Each row was made from one walk, in order. Every step used is in the known rows, and no mark comes twice. Write each row's walk.
Known rows:
lemu > gepeze: [-16.6   0.3  -2.4   1.3  -1.8  -7.1  -7.6   4.3  -8.7   3.3  -2.5  -4.3
   2.1 -16.5  -1.3   5.7   1.6  -0.9  -6.4  -0.7   4.5 -13.1 -17.2  -8.1]
gelomu > zepedi > gome > pige: [-10.6 -15.7 -10.9  -2.3   3.4  -6.9 -30.9  -1.7  21.1   2.7  34.9   1.3
  11.6  19.4 -15.5  -9.9  -4.8  -9.5   3.8 -12.6   0.4 -10.8  19.0   8.7]
gome > pige > pafen > lemu: [ 24.4 -17.4   4.4   0.3  -1.1  -5.1 -12.3  -1.3 -81.0  -4.7  -0.6 -14.1
   5.5  -1.9   7.2 -26.7  -9.9  24.0   1.0  -3.5   1.9 -14.6  15.2  10.0]
gome > pige > gepeze > pafen > lemu > zepedi: [  2.7 -29.7  -4.8   1.2   3.9  -8.5 -18.7   0.4 -72.4  -1.7   9.3 -24.3
  -5.2   2.5  -2.5 -17.1  -8.9   4.9   6.0   3.6  -0.3 -32.4  -2.7   3.4]
gepeze > pafen > pige > gelomu > zepedi: [-10.8 -13.7  -6.1 -11.7  -1.2  -2.5 -29.9  -4.4  -7.1   2.8  13.4 -30.2
  -8.5   3.5  -5.8 -12.9  -7.5   3.2  12.0   0.7  -1.7 -18.4  -8.8   7.3]
zepedi > gome > pige > gepeze: [-32.4 -12.5  -8.4  -8.2   2.7 -14.8 -23.5   7.4 -15.8   0.3  14.8  -5.2
  23.7  -3.0  -2.9  -2.0  -6.5  11.5  -5.2 -24.2   1.7 -15.2  19.8   1.2]
gelomu > zepedi > gome > pige > pafen > lemu > gepeze: [  8.0 -17.2  -3.5   0.3  -2.3 -11.1 -31.4  -0.9 -35.9   4.6  12.4 -22.8
   3.7 -15.2   0.0 -19.4  -7.6   9.5  -3.5  -9.6   7.7 -29.1  -1.7   1.9]
zepedi > lemu > pafen: [ 18.6  -8.2   5.9   8.6  -1.2  -4.2  -6.1   0.3 -16.4  11.6  -4.7  12.3
 -10.8  -9.9  -8.7  -9.7  -1.5  -5.6  -3.6 -18.6  -2.3 -28.5   8.5  -3.5]
pafen > pige > gome > zepedi > lemu: [ 29.2 -18.1 -10.7   1.4  -6.8  -2.2 -14.7  -4.9 -43.6   1.8  13.3 -32.6
  -3.3  -5.5 -19.6  -2.6  -2.7   1.4   3.0  -4.8  -4.3  -8.6  31.4   6.9]
pafen > gepeze: [-19.6 -14.6  -2.8  -4.3  -1.3 -10.3  -5.8  -0.7 -38.0  -1.7  -3.2  -6.0
  -4.3  -2.5  18.9  -7.0  -1.4  13.6  -5.2   0.6 -10.1  -4.2 -17.4  -2.0]
gelomu > zepedi > lemu > gepeze > pafen > pige > gome: [ -1.4  -9.7  -6.7  -2.7   1.1  -4.1 -37.8  -4.8 -22.9   8.1  12.8 -20.8
   6.0   1.2  -4.5 -16.2  -3.1   6.6  15.5 -12.8   3.5 -24.8  17.7   1.9]
gepeze > pafen: [ -5.3   0.7   6.9   0.4   9.0   6.8   5.4  -0.2   3.8   9.3  -1.5   1.6
  -7.6  -3.1   1.4 -11.2  -2.6   8.6  12.6  -6.8  -3.0 -24.5 -12.7  -1.2]
lemu > pafen > pige: [ -6.5 -19.8   5.7   2.7   2.3 -12.8 -21.3  -1.9 -27.0   6.2  -9.8  24.0
  -9.3  26.4   6.8 -14.2  -5.1   1.0   2.7  -1.2  -3.1 -12.5  11.5   3.9]
gelomu > zepedi > lemu > pafen > pige: [  7.4 -26.3   0.5   3.7  -0.9 -13.1 -27.9  -3.0 -27.2   5.8  -1.2   9.5
 -13.5  17.3  -7.3 -15.5  -5.8  -8.0   2.1  -3.4  -5.5 -23.3  16.2   7.0]
pige > gepeze > pafen > lemu: [ 23.0  -9.5   5.1  -3.6   2.0  -5.8   5.4   3.4 -49.1   0.1  -3.1 -26.5
  -2.2 -15.1   7.2 -20.0  -4.7  25.7   4.0  -4.0  -3.0 -25.5   2.5   1.2]
gome > zepedi > lemu > pafen > gepeze: [ -2.8 -30.1  -1.0   2.6  -6.1 -15.0  -8.5  -1.3 -62.4   7.7  -0.8  -7.7
 -19.9 -10.9   6.6 -11.6  -3.5   8.4  -7.8  -9.7 -14.0 -26.4 -14.9  -2.8]
pige > gelomu: [  1.6   8.6  -2.5  -9.1  -1.6   5.3 -12.3  -0.4 -13.0   2.8   1.7 -26.5
   3.3 -15.5  -2.0  -1.7  -2.7  12.7  -0.3  -8.0   1.9  -3.8   0.0  -2.0]
zepedi > lemu > gepeze > pafen > pige: [ -6.2 -14.3   1.8   1.3   8.2  -4.9 -16.5   0.5 -31.5   8.1  -8.5  -1.2
  -7.5   0.8  -5.2 -11.3  -5.0   8.1   6.2   0.0  -6.3 -34.0   2.5   2.2]
gome > pige > gelomu > zepedi > lemu > gepeze: [ -9.5 -10.7 -11.9  -3.1  -6.9  -9.1 -28.5   4.6 -31.7   2.7  15.2 -31.4
   5.8 -27.3 -25.4   1.5  -2.4  -3.7  -6.9  -8.5   1.2 -32.5  -4.8  -1.7]
gelomu > zepedi: [ -6.7 -11.9  -6.5  -3.2  -6.5  -4.9 -13.6  -2.6  16.7  -2.4  16.1 -14.6
  -6.0   3.2  -7.2  -1.6  -1.4 -12.7   4.1   5.3   0.9  -4.3 -12.2   4.7]
gome > zepedi: [  2.9 -17.8  -6.3   0.5  -7.8  -3.6   4.4  -1.8 -17.8  -0.2  11.2 -21.7
 -13.2  -1.6 -10.6   6.4  -2.2  -1.2   0.6   9.0  -3.0   1.8  -7.9   3.7]
pige > pafen > gepeze > lemu > zepedi > gome: [ 12.5 -15.6  -6.0   0.8  14.8   3.2 -28.3  -9.0 -14.0   6.6   6.5 -24.8
  -9.5  -6.5   7.6 -12.9  -7.4  -7.0   5.4 -12.9   1.2 -32.2  -5.5   2.5]

Which walk is each row?
[ -7.4 -21.8  -2.5  -3.9  -6.7 -14.0 -23.6  -1.6 -49.4   8.0   2.3 -17.1
 -14.6 -16.6   7.1 -17.2  -4.3   8.5  -5.8 -15.7 -10.6 -30.7 -17.7  -3.3] | pige > gelomu > zepedi > lemu > pafen > gepeze
[  4.3  -4.4 -11.3  -7.9   9.6   3.8 -34.6  -1.0 -29.8   1.5  18.4 -35.5
  10.9  -2.8 -16.3  -7.9  -7.7   0.7   6.2 -13.3   2.9 -24.8  12.0   4.8] | gepeze > lemu > zepedi > gome > pige > gelomu
[  5.7 -12.5  -8.2   4.8  -7.0  -6.8  -5.1   3.1 -30.1   4.6   4.7 -27.6
  -7.7 -30.1 -21.3   9.6   0.1  -4.4  -9.9  -0.3  -1.7 -24.0  -9.0  -4.4] | gome > zepedi > lemu > gepeze
[-19.3 -13.0  -6.9 -11.0  -1.6  -6.1 -33.4  -2.2 -10.9   5.1  12.3 -33.3
  -7.8  -4.2  -6.7  -9.9  -6.6   3.0   8.4   0.6   0.8 -25.5 -17.8   3.0] | lemu > gepeze > pafen > pige > gelomu > zepedi
[ 11.1 -11.3  -0.5   2.1   1.6  -8.8 -24.8   0.4 -45.3   5.6   4.6 -14.4
   7.1 -16.8   3.7 -18.2  -6.8  16.5  -5.3 -12.0   6.7 -27.3   4.9  -0.7] | zepedi > gome > pige > pafen > lemu > gepeze
[-18.2 -28.5  -4.5  -4.4  -5.8 -17.5 -29.2   0.3 -66.2   5.6   8.2 -12.3
  -7.1  -8.2   1.1 -19.1  -6.6  10.7  -5.5 -17.5 -11.3 -34.3 -11.8  -0.3] | gome > pige > gelomu > zepedi > lemu > pafen > gepeze
[ 31.5 -11.0 -10.5   2.7  -8.6   1.8  -6.9  -3.9 -32.1   2.7  15.9 -35.5
  -2.1 -17.4 -21.2   1.3  -0.3  -0.5   1.5  -9.2  -2.1  -9.7  23.6   2.9] | pige > gome > zepedi > lemu
[ -6.1  -9.6  -3.6  -9.4   8.7 -11.6  -5.8   7.5 -60.9 -13.6 -16.0 -34.2
  10.4  -8.6  -0.8   0.0  -4.7   8.4   5.2   2.5  -1.4 -24.2   3.0   7.7] | pafen > pige > gepeze > lemu
[ -6.6 -17.4  -1.6   0.9  13.3   1.8 -33.5  -4.4 -43.8   3.3   6.5 -10.6
   6.7  -0.3  -1.1 -17.7 -12.9   2.6   9.5 -19.1   7.1 -35.9   6.1   9.2] | gepeze > lemu > zepedi > gome > pige > pafen
[ -9.0 -13.0  -9.2 -11.6  -6.0  -6.1 -32.6  -3.9  -9.6  -1.7  14.3 -31.2
  -4.7   4.8  -6.9  -7.6  -6.4  -1.7   5.6   4.9   0.2  -6.6  -2.9   7.9] | pafen > pige > gelomu > zepedi
[  1.2  -3.1  -5.5  -3.9   0.3  -3.9 -29.6  -5.5 -23.1   0.4   6.6  -5.9
  13.8  18.7   7.7 -10.6  -2.0   9.9  11.3  -7.6   5.3   7.9  32.3   3.4] | pafen > pige > gome
[ -6.6  -8.2  -6.4   0.0   7.6  -3.0 -23.3   0.2   8.4   4.5  23.9  11.1
  15.7  17.5 -10.7  -8.7  -4.2  -1.6   1.3 -16.0  -0.2  -8.3  25.9   5.7] | zepedi > gome > pige
[ -6.0 -25.0  -5.2   0.1   9.4  -2.6 -18.0  -4.2 -79.6  -6.3  -9.8 -33.4
 -12.4  -8.4   8.9  -9.2  -7.5  -3.9   6.9   5.5  -1.1 -34.5 -30.4   3.7] | pige > pafen > gepeze > lemu > zepedi
[ 26.1 -15.1  -5.1   1.1   9.5  -0.4 -22.2  -6.2   3.5  11.0  17.3 -22.5
  -8.5  -3.8   2.0 -16.3  -6.3  -1.5   3.2 -13.5   2.2 -28.3  11.9  -0.6] | pige > gepeze > pafen > lemu > zepedi > gome
[ 13.4  -8.9  -6.5  -6.2   7.8   4.2 -34.3  -3.2 -33.7   8.2  23.4 -30.1
   3.9  -0.6 -10.2 -20.9  -9.6  12.6   6.9 -15.5   0.5 -26.5  15.6   3.7] | gepeze > pafen > lemu > zepedi > gome > pige > gelomu
[ 28.4 -16.3  -7.7   4.2  -6.9   0.5   4.6  -1.4 -30.3   1.5   9.2 -29.1
 -11.9 -17.3 -24.3   5.0  -1.2  -4.7  -4.0   0.3  -8.1 -13.5  10.9   4.8] | gome > zepedi > lemu
[  0.1 -15.2  -5.4  -9.8  -1.5  -7.2 -31.6  -2.3 -26.7  -1.0   6.7 -33.9
  -8.3   2.6  -8.5 -12.3  -6.5  -4.5   9.9   1.0   0.7 -24.0  -8.4   8.0] | gepeze > lemu > pafen > pige > gelomu > zepedi
[ 11.2 -29.5   1.0   5.5  -1.4 -12.1 -18.5  -2.6 -46.3   7.1  -3.3   5.1
 -17.0  16.0  -9.1 -11.3  -6.2  -1.8   0.5  -0.9  -7.8 -20.2  17.2   6.6] | gome > zepedi > lemu > pafen > pige
[ 11.2 -16.2  -2.2  -4.8  -3.9  -5.2 -26.7  -2.4 -52.0   8.6   0.3 -24.8
 -11.7  -3.1  -9.9  -9.7  -8.4  10.9  -0.3  -8.2  -4.7 -19.1  13.6   3.4] | gome > zepedi > lemu > pafen > pige > gelomu
[-10.6 -23.8 -10.9  -5.1   2.1 -16.8 -29.7   4.7 -44.0  -2.3  18.6 -19.5
  16.6   0.1  -3.2  -8.5  -8.5   8.3  -5.4 -15.3   2.3 -20.8  22.1   3.2] | pafen > lemu > zepedi > gome > pige > gepeze
[-10.2 -19.4 -10.7   3.0   8.1  -3.2 -33.4  -2.8  -1.7   4.4  27.8   6.2
   8.2  22.4 -12.9  -7.4  -5.9 -12.3   2.8 -11.0   1.5 -14.2  19.6   5.5] | lemu > zepedi > gome > pige
[ -1.0  -9.5  -0.1   4.0   3.3   1.0   1.1   2.3 -20.9  13.4   2.3 -20.7
 -14.2 -27.3 -16.0  -3.3  -2.1   5.3   4.6  -7.1  -4.3 -43.5 -19.8  -4.6] | gome > zepedi > lemu > gepeze > pafen
[-16.1 -19.5  -1.7   2.2   8.5   0.3 -37.5  -5.7 -28.9   8.5  11.3   3.2
   5.9   4.6   2.6 -17.5 -13.2   4.4   5.3 -22.6   7.0 -26.3   9.5   6.4] | lemu > zepedi > gome > pige > pafen
[ 13.8 -23.3  -2.5   1.6   3.3  -5.0 -11.1  -1.7 -54.9   0.3   3.2 -29.0
 -12.8  -4.7   2.8 -14.9  -6.9   3.0   5.3   4.6   0.4 -29.8  -8.1   0.3] | pige > gepeze > pafen > lemu > zepedi
[-30.2 -17.2  -4.1  -9.3  -0.5 -18.7 -17.1   6.0 -42.2  -5.0  -8.4  -9.0
  10.3   0.5   7.9  -0.1  -6.6  14.6  -3.7  -3.9  -1.3  -7.1  11.4   2.8] | pafen > pige > gepeze
[ 18.6 -19.0  -2.2  -5.4   3.1  -9.2 -14.3   1.5 -30.9   2.6  19.5 -28.8
   2.5  -4.6  -1.7 -26.0  -7.3  18.5   6.7 -10.7  -2.3 -31.8  12.1   6.6] | gelomu > zepedi > gome > pige > gepeze > pafen > lemu
[ -6.0  -4.6  -8.7 -10.8  -7.7  -1.0 -21.9  -2.6   5.8   0.0  17.6 -34.8
  -3.9  -9.2  -8.7  -3.4  -3.5  -3.0   4.1  -1.6   2.6  -7.0 -12.4   2.9] | pige > gelomu > zepedi
[-31.0 -21.1   1.2  -6.0  -0.9 -22.5 -21.9   6.0 -43.9   2.1 -11.2   3.8
   4.1   2.8  11.1  -6.9  -7.4  13.0  -4.3 -12.0  -0.1 -18.1   8.1  -0.7] | lemu > pafen > pige > gepeze
